Every row comes from one small tree of marks. Brackets hold a mark, then the marks that hang from it, in the order of their numbers. Every link used is in the known rows. Which tree was each row made from?
In the rows, zero is written as 128.
Known rows:
[k_810 [k_450 k_56 [k_212 k_817] k_549]]: [ 89  95 179 113 112 150 100 145  89 117 143 174 136 125  90  83 124 161
  86 138 136 162 193]
[k_450 k_56 k_212 k_452 k_549]: [ 85  93 209 114 108 129 101 164  78 125 144 170 157 108  48  69 120 167
  71 152 130 155 189]
[k_450 k_56 k_452 k_549 [k_817 k_212]]: [ 92  88 206 111  91 123 114 156 110 125 148 165 172 120  96 109 135 171
  97 137 137 154 190]
[k_452 [k_549 k_450]]: [ 98 106 171 157  92 140 100 139 136 122 171 176 126  99 165 122 123 171
 133 126 143 155 168]
[k_56 [k_450 [k_817 k_212]]]: [ 96  93 171 113 103 136 113 133 125 124 164 157 141 127 156 137 141 156
 112 120 146 164 161]
[k_452 k_549]: [ 99 104 172 146  92 141 103 147 119 117 168 171 125 110 162 117 119 170
 128 131 122 144 150]
[k_450 k_56 k_212 [k_452 k_549] k_817]: [104  95 211 127 103 130 108 162  71 125 143 170 160 118 101  88 125 184
  99 149 132 151 190]
[k_212 [k_817 [k_450 k_549]]]: [ 90  98 163 114 100 132 103 159  95 118 167 183 123 100 138 121 126 158
 114 123 118 142 149]
[k_52 k_450]: [ 85  95 177 129 101 140  98 150 121 114 165 170 114 112 157 122 119 152
 110 124  96 153 149]
[k_52 [k_450 k_56 k_452 [k_817 k_212]]]: [ 91  87 206 119  95 132 109 154 121 122 152 171 139 123 138 121 132 164
 115 126 107 157 176]
[k_56 k_450]: [ 88  96 167 119 107 145 104 132 114 119 166 161 125 112 143 123 132 151
 103 123 139 164 159]
[k_450 k_56 [k_212 k_817] [k_452 k_549]]: [ 99 100 201 129 105 146 102 166  70 127 144 192 131 113  88  82 128 180
 113 144 132 150 178]
[k_817 [k_450 k_56 k_212 k_452]]: [ 95  91 200 111 105 114 106 160  97 123 157 173 139 102 100  87 115 165
 101 133 118 144 176]
[k_52 [k_450 k_56 k_212 k_817]]: [ 88  88 196 118 109 130 105 160  88 119 148 172 131 113 143  96 120 162
  90 136 101 158 182]
[k_52 [k_450 k_56 k_212]]: [ 84  90 194 123 109 136 100 160 100 120 150 177 116 109 132  86 116 157
  96 134  99 157 176]
[k_810 [k_450 k_549]]: [ 90  98 169 122 103 146  98 131 123 110 159 154 142 126 114 114 122 154
  92 130 131 158 170]
[k_817 k_212 [k_450 k_56 k_549]]: [ 90  86 189 111  85 109 117 154 144 128 166 174 140 102 138 100 121 161
 121 121 120 143 175]
[k_817 [k_450 k_56 k_212 [k_452 k_549]]]: [100  93 206 124  98 117 106 161  95 127 157 174 141  99 108  85 114 175
 110 136 115 143 179]
[k_52 [k_450 k_56 [k_817 k_212]]]: [ 89  86 192 121  95 131 110 153 126 120 154 174 128 119 171 118 128 160
 118 123 105 156 177]
[k_810 [k_450 k_56 [k_452 k_549] k_817]]: [103  93 196 128  96 147 105 132 106 116 147 160 155 131 123 116 128 175
 109 132 136 159 197]
[k_52 [k_450 k_56 k_817]]: [ 85  87 190 123  99 135 105 154 102 116 153 172 128 109 168 114 122 160
 103 127 100 156 181]
[k_817 k_212 [k_450 k_56]]: [ 95  88 183 113  88 112 118 151 154 124 167 178 126 108 161 108 121 160
 139 113 122 140 168]
[k_817 k_212 [k_450 k_56 k_452]]: [ 99  88 196 112  89 114 116 152 149 126 165 176 137 112 128 112 125 164
 136 116 124 141 167]
[k_52 [k_450 k_212 k_452]]: [ 90  99 197 122 111 137  95 158 101 120 156 165 128 120 100 108 121 156
  96 137 100 157 150]

Write each row's tree:
[ 95  94 175 133  95 126 112 138 149 121 161 176 137 108 167 121 133 164
 127 118 161 159 196] : [k_549 [k_450 k_56 [k_817 k_212]]]
[ 91  95 195 107 115 134 103 145  72 130 152 148 168 119  73 110 138 161
  66 145 143 172 174] : [k_56 [k_450 k_212 k_452 k_549 k_817]]
[ 98 103 179 151  98 143 101 150 108 127 158 191 121  98 145  96 125 176
 128 133 147 157 187] : [k_452 [k_549 [k_450 k_56 [k_212 k_817]]]]
[ 86  94 192 118 109 128  99 162  83 122 154 159 146 115 121 106 121 159
  75 143  98 159 165] : [k_52 [k_450 k_212 k_549 k_817]]
[ 89  89 206 108 102 112 105 164  88 127 155 168 153  96  77  79 114 166
  84 141 115 148 183] : [k_817 [k_450 k_56 k_212 k_452 k_549]]
[ 84  92 185 123 100 132 100 154  99 118 159 160 143 110 146 125 124 157
  88 134  97 158 163] : [k_52 [k_450 k_549 k_817]]
[ 91 100 191 119 114 145  93 163  87 121 153 178 119 121 100 112 128 158
 103 134 102 158 146] : [k_52 [k_450 [k_212 k_817] k_452]]
[105  92 206 129  86 130 116 152 119 126 151 173 157 124 135 116 134 182
 131 132 136 149 183] : [k_450 k_56 [k_452 k_549] [k_817 k_212]]
[ 97  95 189 131  95 127 111 140 144 123 158 174 148 112 135 125 137 167
 125 122 163 161 195] : [k_549 [k_450 k_56 k_452 [k_817 k_212]]]
[104  90 202 124  81 116 116 154 147 131 165 178 139 110 137 109 124 174
 146 120 121 141 170] : [k_817 k_212 [k_450 k_56 [k_452 k_549]]]
[ 89  92 186 116 109 142 101 140 102 117 146 161 144 124  89  77 118 160
  78 140 133 163 196] : [k_810 [k_450 k_56 k_212 k_549]]
[ 96  94 195 120  98 132 105 152 126 121 159 162 140 129 138 140 133 160
 117 124 105 156 151] : [k_52 [k_450 k_452 [k_817 k_212]]]
[ 96  97 193 129 110 127 103 148 105 123 151 172 150 107 106 103 129 168
  98 136 159 163 201] : [k_549 [k_450 k_56 k_212 k_452 k_817]]
[ 93  91 188 112 110 137 106 142  89 117 143 155 159 129 100  88 122 165
  74 142 136 163 204] : [k_810 [k_450 k_56 k_212 k_549 k_817]]
[104 105 177 151 100 133 102 145 113 124 164 169 140 107 155 115 125 176
 119 136 145 156 174] : [k_452 [k_549 [k_450 k_212 k_817]]]
[ 91  93 214 133 102 140  98 162  93 127 149 177 129 110 107  87 119 171
 104 141  98 159 178] : [k_52 [k_450 k_56 k_212 [k_452 k_549]]]
[ 92 100 166 111 119 149 102 143  85 123 158 172 120 118 119 110 136 154
  97 130 143 165 156] : [k_56 [k_450 [k_212 k_817]]]
[ 98  98 208 132 103 137 102 160  86 125 147 177 142 112  87  76 119 178
 104 146 129 151 182] : [k_450 k_56 k_212 [k_452 k_549]]
[ 99  90 199 114  93 126 116 152 122 119 151 170 155 127 125 119 135 169
 119 127 140 149 180] : [k_450 k_56 k_452 [k_817 k_212]]
